Every row comes from one small tree of marks. The marks that hang from a mark follow it in brackets, in alphabetical order. Every link used is in the known rows. Which tree was each row made from?
Known rows
J(A(X(N V)) K): [-3.49  3.74 -2.97 -0.45  1.03 -0.75  1.42  0.89 -0.03  2.36  1.37 -0.05
  2.25  1.16  2.82 -0.54  2.70  0.26  1.18  0.94 -2.52 -1.27  0.89]
X(A K N(Y) V): [-1.02  5.95 -1.86 -1.46 -1.87  1.02  4.58  0.11 -1.35 -0.76  0.28  1.16
 -1.45 -0.96 -0.78  4.99 -1.41  2.15 -0.14  0.69 -3.51 -3.93 -1.40]
Y(N(X) R): [ 0.43  1.29 -1.70 -1.85  1.15 -1.02 -0.53  2.60  1.47  0.07  0.73  2.31
  1.88 -0.19  1.14 -0.17  0.72  0.82 -1.98  1.82 -0.16  2.15  0.40]
N(X): [ 1.01  1.04 -0.58  0.15  0.06 -0.73  1.11  1.56  1.70 -0.34 -0.02 -1.32
 -0.57 -0.46  0.59  0.18  0.71  0.32 -1.07 -0.50  1.49 -0.31  2.20]
A(X(K N(Y) V)): [-1.87  3.93 -1.77  0.15 -3.12 -0.55  0.33  0.01 -1.11  0.30  3.01  0.34
  2.19 -1.42  0.91  1.68  2.18  1.22  0.32  2.18 -2.06 -1.64 -1.08]
K(X(A N V)): [ 1.24  5.54  0.33 -0.69  0.72  2.02  2.19  1.43  0.42 -0.72  0.44 -0.36
 -0.72  1.15 -2.08  2.01  0.35  1.66 -0.86  1.66 -1.92 -2.03  0.85]
J(A K(X(N))): [-1.39  3.72 -3.97 -0.07  0.86  0.12  2.76  2.83  0.51 -0.70  0.66 -0.28
  1.34  1.44  1.84 -0.32  2.86 -0.46 -0.72  0.12 -2.21 -1.23  2.01]
Y(N R): [-0.43  0.51 -1.23 -2.08  1.01 -0.25 -1.22  1.35  0.07  0.47  0.74  3.43
  2.48  0.31  0.77 -0.25  0.03  0.68 -1.27  2.09 -1.15  2.40 -1.18]
N(X Y(R)): [ 1.79 -0.07 -1.26  0.28 -1.86 -1.40 -0.41  2.99  1.77 -0.59 -0.46  0.97
 -0.72 -1.57  2.07  1.71  1.27 -0.05 -3.60  1.53  0.03  0.30 -0.43]
Q(L N): [-2.33 -1.03 -1.26  0.41  3.12 -0.75 -0.50  1.01  2.19  1.31  0.54  1.14
  0.49 -0.23  1.81  0.28  2.68  0.12 -0.64  2.35  0.50 -0.79  0.09]
J(K): [-0.74  1.70 -2.80 -1.33  1.86 -1.02  1.25  0.24  0.13  0.86  0.42 -0.52
  1.13 -0.79  1.50 -0.21  1.57  0.58 -0.30  0.27  0.37 -0.85  0.50]
Y(N(X(K)) R): [ 0.14  2.75 -3.20 -2.63 -0.29 -1.57  0.78  3.20  0.92 -0.50  1.48  2.28
  2.31 -0.18  1.07  0.36  1.11  1.34 -2.25  1.26 -0.02  1.13  0.35]
K(X): [ 1.74  2.08 -0.14  0.18 -0.16  0.13 -0.15  2.32  1.01 -1.21  0.57 -1.09
  0.58  0.51 -0.44 -0.30  1.69  0.05 -1.75  1.09 -0.31 -0.35  0.68]
Q(L): [-0.44 -1.09 -0.04  0.69  0.93 -1.60 -0.16  1.77  1.81  1.27 -0.94 -0.26
  0.00  0.06  1.51  0.07  1.99  0.49 -0.66  1.36  0.14 -0.65  0.13]
Y(R): [ 0.29 -0.12 -0.96 -1.78 -1.06 -0.21 -1.53  1.49 -0.12  0.42  0.35  2.47
  0.25  1.04  0.56 -0.26  0.77  0.43 -1.41  0.86 -0.36  1.28 -0.97]
J(K(X)): [ 0.55  3.38 -3.00 -1.15  1.65 -0.90  1.19  2.08  1.03 -0.17  0.72 -1.44
  1.55 -0.63  1.03 -0.45  2.94  0.77 -1.69  1.00  0.02 -0.98  0.97]
N(X(K) Y): [ 0.99  1.99 -2.28  0.81 -2.76 -1.81  2.47  2.47  1.42 -1.55  0.19 -1.06
 -0.39 -2.65  1.65  2.41  0.67  0.27 -2.61  0.00 -0.08 -1.88  0.33]
A(X(K N V)): [-2.10  4.41 -1.78 -0.63 -2.52 -0.27  0.61 -0.12 -1.30  0.62  3.39  0.12
  2.38 -0.24  0.25  0.57  2.27  1.78  1.08  1.34 -1.21 -1.34 -0.05]
N(X(V) Y): [ 1.24  1.88  1.10  1.20  0.25 -0.98  1.29  0.54  1.98  0.39 -0.43 -1.33
 -1.26 -2.26  1.02  2.06  0.30  1.02 -1.94  1.42  0.44 -1.23  1.07]
Q(L N(X Y)): [-1.32 -0.78 -1.72  1.73  2.25 -1.83  0.09  2.19  3.77  0.69  0.05  0.19
 -0.27 -2.30  3.10  1.68  3.05 -0.17 -2.57  2.80  0.54 -1.39  0.51]
N(Y(R)): [ 0.54 -0.85 -0.76 -0.03 -1.88 -0.59 -1.59  1.24  0.12 -0.27 -0.48  2.29
 -0.14 -1.14  1.74  1.56  0.52 -0.39 -2.38  1.87 -1.51  0.61 -2.55]
N(Y): [ 0.27 -0.74  0.08  1.28 -1.03 -0.54 -0.27  0.06  0.30 -0.30 -0.71  0.15
 -0.23 -2.07  1.02  1.64 -0.37 -0.73 -1.45  1.24 -1.20 -0.33 -1.60]

Write each row's tree
[ 1.74  3.17 -1.75 -0.47 -1.63  1.36  0.45  3.31  0.23 -2.09 -0.06  1.12
 -0.46  0.15 -0.45  2.66  0.62  0.00 -2.96  2.06 -3.06 -1.15 -1.41] : K(X(A N(Y(R))))
[-0.08  5.08 -1.15 -2.01  2.11 -1.00  3.68  1.83  1.43  0.69 -0.08 -0.37
  0.61 -0.61 -0.32  2.01 -1.37  1.91 -0.51  1.04 -0.80 -1.47  1.06] : Y(N(X(A K V)))
[-2.06  1.36 -2.16  0.21 -2.26 -1.80  0.57  2.71  0.13  1.12  0.61  0.19
  1.39  1.77  1.94 -0.39  1.17 -1.26  0.06 -0.08 -2.82 -0.78 -0.64] : J(A(X(K)))
[-1.72  0.59 -3.14  0.98  0.73 -2.34  1.41  3.07  3.28  0.06  0.80  0.15
 -0.11 -2.49  3.28  2.21  3.36  0.28 -2.74  2.18  0.43 -2.29  0.31] : Q(L N(X(K) Y))
[ 0.87  5.34 -0.97 -1.86  0.09 -1.16  4.43  2.30  1.55  0.83 -0.54 -1.35
 -1.80  0.01 -0.58  2.49 -0.69  2.52 -0.97 -0.44  0.05 -3.00  1.34] : N(X(A K V))
[-0.42  3.61 -4.47 -2.09 -4.12  0.65  2.93  2.59 -1.51 -2.05  0.19  2.94
 -0.85 -0.73  0.17  4.47 -0.78  0.60 -1.63  0.36 -3.77 -2.34 -2.58] : X(A K N(Y(R)))
[-2.17 -1.69 -1.26  1.46  2.06 -1.16 -0.80  0.99  2.33  1.12  0.10  1.20
  0.26 -1.93  2.84  1.60  2.38 -0.54 -1.79  3.23 -0.44 -0.98 -1.26] : Q(L N(Y))
[ 0.48  4.64 -0.70 -0.90 -0.62 -1.25  3.43  1.20  1.35  0.19  1.04 -1.36
 -0.67 -0.47 -0.08  1.12  0.98  2.25 -0.57 -0.49  1.34 -1.83  2.50] : N(X(K V))
[-1.34  2.43 -0.42 -0.31  2.93  0.53  0.96 -0.47  1.81  0.82  1.63  0.15
 -0.15 -0.61  0.32  0.47  1.26  1.09 -0.31  1.24  1.63 -0.90  2.15] : Q(N(X(V)))
[ 0.83  3.95  0.63  1.01 -0.35  1.58  0.97  0.39  0.35 -1.70  1.51 -0.44
  0.33 -0.74 -0.76  1.70  1.73  1.14 -1.53  2.58 -1.55 -1.11  0.91] : K(X(N(Y) V))
[ 1.50  3.28 -1.35  0.31 -1.18  1.53  1.31  2.78  0.40 -2.37 -0.24 -0.11
 -0.74 -0.43 -0.85  2.92  0.28 -0.38 -2.35  1.58 -2.88 -1.74 -0.76] : K(X(A N(Y)))
[ 1.02  4.00  0.07  0.11 -0.94  1.46  0.06  1.20  0.29 -1.58  1.65  0.98
  0.64 -0.16 -0.47  1.47  2.16  1.33 -2.20  2.83 -1.54 -0.32  0.41] : K(X(N(Y(R)) V))
[ 1.52  3.01 -2.77 -0.37 -2.18 -1.82  3.41  3.67  1.46 -1.00 -1.39 -1.05
 -1.94 -2.10  1.11  3.95 -0.82  0.33 -2.88 -0.13 -1.38 -2.92 -0.90] : N(X(A K) Y)
[-0.10  5.71 -0.55 -2.86  0.19 -0.58  4.11  0.96 -0.27  1.43 -0.79 -0.06
 -1.66  0.59 -1.46  2.98 -2.00  2.50  0.12  0.00 -1.71 -3.41 -1.02] : X(A K V)
[-0.02  3.48 -0.19 -1.35 -0.41  1.80  1.51  0.11 -0.68  0.47 -0.47  2.60
 -1.70 -0.16 -0.49  4.04 -1.43  1.72 -0.76  2.25 -3.30 -1.74 -1.81] : X(A N(Y(R)) V)
[ 1.47  5.03  0.35  0.00  0.15  1.74  1.77  1.48  0.42 -1.09 -0.08 -0.19
 -0.86 -0.18 -1.37  3.13  0.10  1.18 -1.82  2.49 -2.86 -2.29 -0.08] : K(X(A N(Y) V))
[-1.09  4.64 -2.11 -1.38 -3.35  0.73  2.31 -0.41 -1.59 -1.21  2.43  2.56
  0.35 -1.07  0.14  3.06  1.11  2.21 -0.62  1.25 -1.83 -1.50 -0.72] : X(K N(Y(R)) V)
[-1.50  2.25  0.09  0.94 -1.26  0.27 -1.25 -0.83 -0.74  1.10  2.26  0.37
  1.86 -1.29  1.02  0.99  1.74  0.64  0.45  2.79 -1.79 -0.45 -1.08] : A(X(N(Y) V))
[ 1.25  4.72 -1.05 -0.55 -0.91 -1.72  4.00  2.31  1.65  0.25 -1.28 -1.25
 -2.27 -1.89  0.52  4.21 -0.98  1.67 -2.29  0.64 -1.12 -3.49 -0.31] : N(X(A K V) Y)
[ 0.16  6.29 -2.74 -2.04  2.35  0.65  3.04  1.47  0.51  0.26  0.63 -0.89
  0.47  0.14 -0.07  1.33  1.89  2.05 -0.89  1.34 -1.43 -2.43  0.91] : J(K(X(A N V)))
[-0.42  1.18 -1.92  0.30  1.68  0.13  0.97  1.55  1.97 -0.11 -0.19  0.55
 -1.41 -2.02  1.28  2.57 -0.28 -0.65 -2.11  1.58 -0.55 -1.67 -0.32] : Q(N(X(A) Y))
[-1.95 -1.78 -1.88  0.35  1.52 -1.37 -1.76  2.12  2.26  1.28  0.44  2.79
  0.44 -1.33  3.18  1.42  2.91 -0.18 -2.59  3.88 -0.79 -0.33 -1.98] : Q(L N(Y(R)))
[-1.88  1.18 -3.09 -0.11  1.52 -2.02  1.66  2.96  3.20  0.56  1.41 -0.01
  0.14 -0.91  2.13  0.82  3.49  0.94 -1.54  1.32  1.46 -1.86  1.69] : Q(L N(X(K)))
[-0.76  4.37  0.37 -1.28  1.02  2.24  2.79 -0.86 -0.65  0.56 -0.19  0.80
 -1.65  0.78 -1.61  2.72 -1.69  1.98  1.23  0.74 -2.08 -2.19  0.26] : X(A N V)
[-1.23  2.14 -0.47  0.13 -1.94  0.09 -1.96 -0.02 -0.76  1.19  2.29  1.71
  2.06 -0.85  1.38  0.93  2.28  1.04 -0.35  3.32 -2.07  0.08 -1.59] : A(X(N(Y(R)) V))
[ 1.94  4.84  1.33 -1.05  1.76  0.37  1.56  2.18  1.39  0.69 -0.81 -1.12
 -1.19  1.02 -1.92  1.46 -0.16  1.49 -1.84  1.81 -1.45 -1.99  0.04] : K(X(A V))
[ 0.14  3.73 -2.52 -1.66  1.31 -1.19  3.09  2.65  1.28 -0.31 -0.18 -0.14
  0.83 -0.90  0.24  1.82 -1.09  0.95 -0.92  0.47 -0.75 -0.89  0.58] : Y(N(X(A K)))
[ 2.11  1.03 -1.65 -0.58 -1.30 -1.17  0.52  3.99  1.94  0.22 -1.93  1.09
 -2.18 -1.11  1.54  3.07 -0.43  0.06 -3.87  1.43 -1.37 -0.78 -1.56] : N(X(A) Y(R))
[-1.65  2.11 -3.37  0.36 -4.40 -0.66 -0.12  1.09 -1.33 -0.93  2.84  0.49
  2.49 -1.74  1.53  1.55  2.26 -0.16 -0.29  1.39 -2.24 -1.05 -1.76] : A(X(K N(Y)))
[ 0.29  3.76  0.19 -1.16  3.58 -0.47  2.38  1.16  1.75  1.11 -0.72 -0.46
  0.33 -0.49 -0.18  1.35 -1.59  1.54 -0.43  1.60 -0.64 -0.56  1.12] : Y(N(X(A V)))
[-3.30  2.22 -4.57 -0.01  0.08 -1.04  0.97  1.82 -0.33  1.25  1.18  0.15
  2.49  1.08  3.39 -0.89  2.98 -0.93  0.69  0.40 -2.48 -0.83  0.49] : J(A(X(N)) K)
[ 0.75  5.63 -1.72 -2.14  3.19 -0.70  2.62  2.05  1.22  1.41 -0.24 -1.55
  0.30  0.11  0.11  0.87  1.41  1.87 -1.50  1.60 -1.07 -2.41  0.47] : J(K(X(A V)))
[-1.09 -1.01 -2.28  0.77  1.46 -1.84 -0.95  3.45  3.51  0.84  0.45  1.78
 -0.03 -1.61  3.52  1.47  3.47  0.08 -3.53  3.45  0.48 -0.62 -0.07] : Q(L N(X Y(R)))
